What can hang from each mark
K_916: K_606 K_711 K_889
K_231: K_889
K_889: K_916 K_958
K_565: K_382 K_889
K_363: K_958
K_606: K_958
K_416: K_363 K_606
K_45: K_363
K_711: K_416 K_565 K_958
K_958: K_889

Every row comes from one small tree of marks. Brackets hold a mark, then the marks that hang from it, in the order of their numbers. Every link used is in the known rows. Which tree was each row made from?
Known rows
[K_416 K_363 [K_606 [K_958 [K_889 [K_916 K_711]]]]]: [ 10  17 -14  -8 -11  21   1   2 -14  22  12 -11  -7   1  33  -5 -33  -3
 -12 -32   1  21  10   1   1 -15   1   7]
[K_958 [K_889 [K_916 K_711]]]: [ -3   3  -3  25 -13   1   5 -16   0  28   7   1   9  -1  -4  -6   3  -7
 -12   2   3  -4 -11   6   9 -22  -5  -7]
[K_711 [K_416 [K_363 K_958]]]: [ 30   7  -8 -30   6  15  13   7   9  -1 -26 -16 -25  12   2  18  -5  -8
 -10   3  -2  10  -4 -12 -18  15   7   5]
[K_958 [K_889 [K_916 K_606 [K_711 K_565]]]]: [-12  -7   0  21   0  -5   0  -6  -2   4  10   7   1 -13  -8  -9  -3  13
  -1   1   0  -3 -10   7  21 -11  -4  -2]
[K_565 K_382 [K_889 [K_916 K_606] K_958]]: [  2  -1 -23   9 -12 -36  24   7  18  12  15   1   7 -10 -26   5 -14 -13
   9  12 -27  -1 -17 -10  -9 -16 -12   3]
[K_363 [K_958 [K_889 K_916]]]: [ 27   7  -5  -4 -22   0  20 -13  21  32  -9  -8   4   6  -3  21   1 -18
   4  12  -6 -13 -18   5 -10   5  -3   0]
[K_231 [K_889 K_916 K_958]]: [ 11  14   5   0  -3  -6   7 -19  12  28  11  20  21  11  -2  14  -8 -17
  21  -3  12  12   6  -3 -16  10  -7 -25]
[K_416 [K_363 K_958]]: [ 38  20   8 -29 -12  22  23  -6  23  23 -26 -31 -22  19  14  25  -1 -12
   5  -6  -2  20 -11 -16 -28  21   3  -3]
[K_711 K_416 K_565 K_958]: [ 15  -1   3  -9  18   0 -31  21 -37 -18  -3  11 -19  -1 -10  -4   0  20
  -9  13  12  -8  23  -3  10  -1   6  36]
[K_711 K_416]: [ 18   0  -4  -7   2   3  -1   0   2   2 -16  -6  -8   3  -4   9  12 -11
 -18   7   2   9   1  -2 -10  -3  10   2]
[K_416 [K_363 [K_958 [K_889 K_916]]] K_606]: [ 37  24 -18 -25 -17  27  20  -4  15  30   0 -16 -10  16  19  17 -32   3
  -3  -7 -10  20  -3  -5 -17   2   2   7]
[K_565 K_382 [K_889 [K_916 K_711]]]: [  7  -6 -28   8 -22 -20  26   7  11  19   5  -5   1   2 -17 -13   9 -15
 -17   4 -13  -5  -7 -18 -12 -27  -9  11]
[K_916 K_606 [K_711 K_416 K_958] K_889]: [-49 -12  13  11  41  -4 -24  12   0 -67 -13  11   0 -10 -10 -19  27  27
  -2  15   9 -14  11  10  12   7  16 -12]
[K_416 K_363 [K_606 [K_958 K_889]]]: [ 19  29  -8  -9 -11  25  -4   6   1  23   5 -21 -14  -2  37  11 -25 -13
  -9 -30  -2  26  12   0  -4 -10  13  10]
[K_958 [K_889 [K_916 [K_711 K_416 K_565]]]]: [ -2  -9 -11  17  -3  -3  -3  -1 -17  10  12  12   1  -8 -14 -12  -4   4
 -18   6   3  -8   0   7  19 -19  -6   8]
[K_606 [K_958 [K_889 [K_916 K_711]]]]: [ -6   1  -4  18 -16  -5  -7  -5 -15  24   6  -2   6 -16  15  -7  -1 -26
  -5 -17   8 -12   0  13  13 -15  -5   2]
[K_916 K_606 [K_711 K_565] [K_889 K_958]]: [-45 -22  32   2  23  -9 -19  10  11 -54  11  10  11 -15 -13  -9  12  22
  24   3  -7  -3   8  11   9  26   4 -23]
[K_889 [K_916 K_606 [K_711 K_416]] K_958]: [-17 -25  -9  -1  17 -17   7 -10 -18 -12  15  23  19  -3 -17  -8 -24  12
  10  10 -11  -5 -16   7  -3   1 -18 -15]
[K_363 [K_958 K_889]]: [ 21   7   1  -8 -17   4  15  -9  31  24 -18 -18  -1   3   3  25  15 -25
   2  12 -13 -10 -14   2 -11  11  11  -2]
[K_416 [K_606 [K_958 K_889]]]: [ 13  11  -8  -1 -18   9  -9   1   2  24   9 -11   7  -9  29   8  -4 -21
 -10 -18  -6   8  13  12  -4 -15  17   8]
[K_416 K_363]: [ 29  26  13 -10  -9  22  13  -7  16  25 -15 -28 -23  15  16  19  -1  -6
  -4 -13   5  35  -4 -16 -18   2   6  -5]
[K_606 K_958]: [ 12   6  11  -4 -17   0  -5   0  -4  24 -11 -16  -2  -5  22  12  12 -34
   2 -18   8   4   4   5  -6   0   4   2]
[K_916 K_606 [K_711 [K_565 K_382] K_958] K_889]: [-42 -17  19   4  28 -16 -28  26  -3 -51  -2   7  -1  -8  -6 -22  23  32
   5   8   2 -10  26  -2  12   9  15   4]
[K_889 K_916 K_958]: [ 17   5   4   2 -17 -12  12 -19  -7  37  17  10  21   9  -8  14 -23  -8
  14   7  -2   7 -12   4 -14  -6 -22  -9]
[K_889 [K_916 [K_711 K_416 K_565]] K_958]: [ -1 -23  -5  -7   6 -13   0  -4 -34   4  24  26  17   2 -21 -11 -25  11
   2   7  -4  -9   4   4   0   0 -25   3]
[K_231 K_889]: [ 16  19  14  -3  -1  11   2 -13  31  17 -13   0   3  12  12  17  28 -23
   6  -8  15  19  13 -12 -17  12  19 -22]
[K_565 K_889]: [ 16  13   2  12 -22   4  20  -4  29   7  -9 -19 -11  -5  -7  14  24 -23
  -2   5  -7   6 -18  -7 -11  -9   4  -2]
[K_45 [K_363 [K_958 [K_889 K_916]]]]: [ 24  14   7  -6 -28   8  13 -10  20  16   2 -18  10  23  -4  33  -5 -28
   2   7  -3  -3 -11  -6   4  11 -18   1]

Which tree is each row?
[  4  -2 -26  12 -16 -22  18   8  -1  16   4  -2   0   1 -16 -16   8  -8
 -16   7 -12 -11  -4 -17  -8 -29  -8  20]
[K_565 K_382 [K_889 [K_916 [K_711 K_958]]]]
[ 21  30 -14  -7 -16  20   0   3  -9  32  11 -14  -9   0  34   5 -37  -6
  -7 -28   5  26   8   2  -1 -16   2  12]
[K_416 K_363 [K_606 [K_958 [K_889 K_916]]]]
[ 18  -2 -16 -17   1   6 -10  10 -13   1  -3  -2   0  -4  16   4  -4 -15
 -21  -8  -4   7  16   7  -9  -7  13  16]
[K_711 [K_416 [K_606 K_958]]]
[-15  -2  -3  25  -2  -4   6 -15   6  10   6   3   6  -9  -4  -6   2   3
  -4   3   0  -2 -18   8  14 -16  -3 -13]
[K_958 [K_889 [K_916 K_606 K_711]]]
[-44  -5  27  14  26  -1 -20   5  10 -49 -10   1   4  -4   0 -14  31  24
  10   7  10  -8   5   9   6   8  14 -20]
[K_916 K_606 [K_711 K_958] K_889]
[-47 -29  13  -3  32  -9 -33  29 -12 -71  -5  11  -6 -29  -2 -24  18  14
   3  -7   8 -16  22  15  25  22   9  -3]
[K_916 [K_606 K_958] [K_711 K_416 K_565] K_889]
[  3  11   8  19   4  -8 -24   8 -28   1  11  13 -10 -10 -10  -3 -13  28
   8  10  11  -7   6   6  26 -12  -3  25]
[K_711 K_565 [K_958 [K_889 [K_916 K_606]]]]
[  8  23   4  26  -8  -3 -10  -8 -13  28   3   6   1   1   0   2  -1   4
  -3   9  13  -7  -3   5  10 -26  -1  12]
[K_711 [K_958 [K_889 K_916]]]
[  3  -1   5  -3 -12   6  16 -12  20  -7   3 -14  12  19  -5  22  -2 -16
   6   6  -8  -8 -17  -6   9  15 -16  -5]
[K_45 [K_363 [K_958 [K_889 [K_916 K_606 K_711]]]]]
[ 17  10 -21 -12  17  -8 -15  44 -26 -25  -2  -1 -41  -6 -20  -8 -16  18
 -17   9  -1  -1  23 -25  11 -12   5  50]
[K_711 [K_416 K_363] [K_565 K_382 K_889] K_958]
[ 11 -13 -12 -12  -7  -2  10   2  -2   7  -7   3  -1   0 -12   1  -2  -4
  -5  14  -7 -23  -5   5   2   9  -5  11]
[K_363 [K_958 [K_889 [K_916 [K_711 K_416 K_565]]]]]
[ 14  -4  -7  -5 -17   1  19 -13  15  25 -10  -6   7   6  -3   9   5 -15
   0   9  -8 -17 -15   5  -9   4  -5  -3]
[K_363 [K_958 [K_889 [K_916 K_711]]]]
[ -2  20   3  27   2  -6 -10  -8 -10  14   2   6   0  -4  -3   2  -4  12
   3  12  11  -6  -8   7  15 -19   2   8]
[K_711 [K_958 [K_889 [K_916 K_606]]]]
[  9  -2   4   4 -12 -12   8   5  -2  -6  19   7  -6 -13 -25   5 -13   9
  21   6  -9   3 -13   0   8   5 -16   9]
[K_711 [K_565 [K_889 [K_916 K_606] K_958]]]
[-13   0   0   3  10  -1   1 -13   4  -1  -3  15  10   2  13  -7   9  -9
  15 -15  21   4   5  -3  -2  12   1 -24]
[K_231 [K_889 [K_916 [K_606 K_958] K_711]]]
[-24 -30  -2  -4  13 -17   6  13  10 -32   8  -2  -5 -17 -16 -12   7   9
   6   2 -27  -3  -4 -12   4   9   6   3]
[K_916 K_606 [K_711 [K_565 K_382 [K_889 K_958]]]]
[  4 -12  -3  -9  -7  -3  14  -6   9   4  -6   0   0  -3  -9   5  -1   1
   9  10 -10 -19 -16   5   4  16  -3   2]
[K_363 [K_958 [K_889 [K_916 K_606 [K_711 K_565]]]]]
[  1  -2   4   3  -2 -17  12 -16   0  17  17  10  19   1 -11  12 -26   6
  25   7  -6   9 -22   7  -8   3 -18 -15]
[K_889 [K_916 K_606] K_958]
[-44  -2  13   5  45   5 -23  16  -2 -66 -15   4 -14  -4  -4 -18  14  34
  -3   9  13  -3  10   1  11  10  12 -11]
[K_916 K_606 [K_711 [K_416 K_363] K_958] K_889]
[  4  -2   2   8  -8   0   3 -15 -26  23   0   7   8  17   2 -12   1  10
  -5   1  12  -4  -3  -4  -6 -15 -16   4]
[K_889 [K_916 [K_711 K_958]]]
[-40 -10  26  10  17   2  -5  -1  29 -43 -12  -5   6  -6   0  -8  36  11
   6   2   2   2  -2   9   0  14  13 -31]
[K_916 K_606 K_711 K_889]
[ -1 -14 -14 -15  13   0  20  -5  -7 -10 -11   4  -8   8  -8  -9 -14  17
   0   2   0   1 -19  -4  -6  11 -14  -5]
[K_889 [K_916 K_606 [K_711 [K_416 [K_363 K_958]]]]]
[-12 -17 -15  -5   8   9 -10   5 -13  -9   1   1   4  -7  12 -15   7 -10
 -27  -9  -9  -6  15   7   3 -13  12   6]
[K_916 [K_711 [K_416 [K_606 [K_958 K_889]]]]]
[-26   3  27  13   9   8 -20   2   2 -21 -10  -1   9   6   3 -14  36   9
  -4   7  15 -10  17   5  -4  -2   9 -12]
[K_916 [K_711 K_958] K_889]
[ -6 -12   2   5   0  -2  14 -17  -3   6  -3   3   7   6  -2 -10   3  10
   4  -2   2   6 -20   1  -3   0 -12 -13]
[K_889 [K_916 K_606 K_711]]
[ -7 -20   4  -8  21   5 -22  14 -37 -25  -5  10 -11   3  -6 -21  13  18
 -17   6   6 -13  20  -6   7  -2   5  21]
[K_916 [K_711 K_416 K_565 K_958]]
[-48 -15  27   7  21  -8  -6  -1  25 -42   3   4  20  -9  -6  -4  18  10
  19   6  -9   0  -2  11  -1  19   8 -37]
[K_916 K_606 K_711 [K_889 K_958]]
[ 16  -6 -21 -10   0  -1 -24  24 -37  -4  18  15  -6 -17   2  -9 -25   5
 -15  -8   1  -2  25  12  18  -9   2  33]
[K_711 [K_416 [K_606 [K_958 [K_889 K_916]]]] K_565]
[ 43  21  -6 -41 -13  32  23  -2  20  23 -13 -27 -15  25  27  23 -17  -1
  -1 -10 -13  29   1 -13 -34  16  11   4]
[K_416 [K_363 K_958] K_606]
[ -6 -15  -5   0   9 -17  -4   2 -30  -2   7  12   2   4  -7 -21  -8  30
   2   3   3  -4   2  -7   6  -6 -11  14]
[K_889 [K_916 K_606 [K_711 [K_565 K_382] K_958]]]
[-44 -20  25   3  18  -5 -27  19  -1 -52  -3   3   0 -23   7 -17  23  10
  16 -14   8  -9  15  15  18  24   9 -11]
[K_916 [K_606 K_958] [K_711 K_565] K_889]
[ 22  14  12  -8 -24  12  11 -10  31  10  -3 -25   6  21   0  38   5 -33
   1   6  -8  -2  -9  -7   1  12  -8  -1]
[K_45 [K_363 [K_958 K_889]]]
[-11   5   4   6  16   0   0 -15   3  -2  -3  19  11  11   6  -7  11   6
  14  -3  21   4   4  -7  -4   9   2 -21]
[K_231 [K_889 [K_916 K_606 [K_711 K_958]]]]
[ 25  15 -17 -26 -12  27  21  -6  11  22  -1 -15  -7  19  21   6 -28   5
  -7 -10 -11  15  -2  -6 -18   1   2   4]
[K_416 [K_363 [K_958 [K_889 [K_916 K_711]]]] K_606]
[  7  11  -3  18 -20  -9  -8  -5 -10  34   4  -4   4 -14  11   3  -6 -29
  -1 -14  12  -7  -2  15  11 -17  -5   5]
[K_606 [K_958 [K_889 K_916]]]
[-15  -3   5   1  15  -5   8 -19  11   0  12  25  23   7  -2   1  -4  -3
  24  -4   7   6   0  -4  -9  18  -4 -36]
[K_231 [K_889 [K_916 K_606 K_711] K_958]]
[-11 -19  -5  -1  16   4 -13  18 -29 -37  -3   8 -15  -7 -16 -22  14  16
 -14   9   1 -19  12  -7  11  -5   1  23]
[K_916 [K_711 K_416 [K_565 K_889] K_958]]
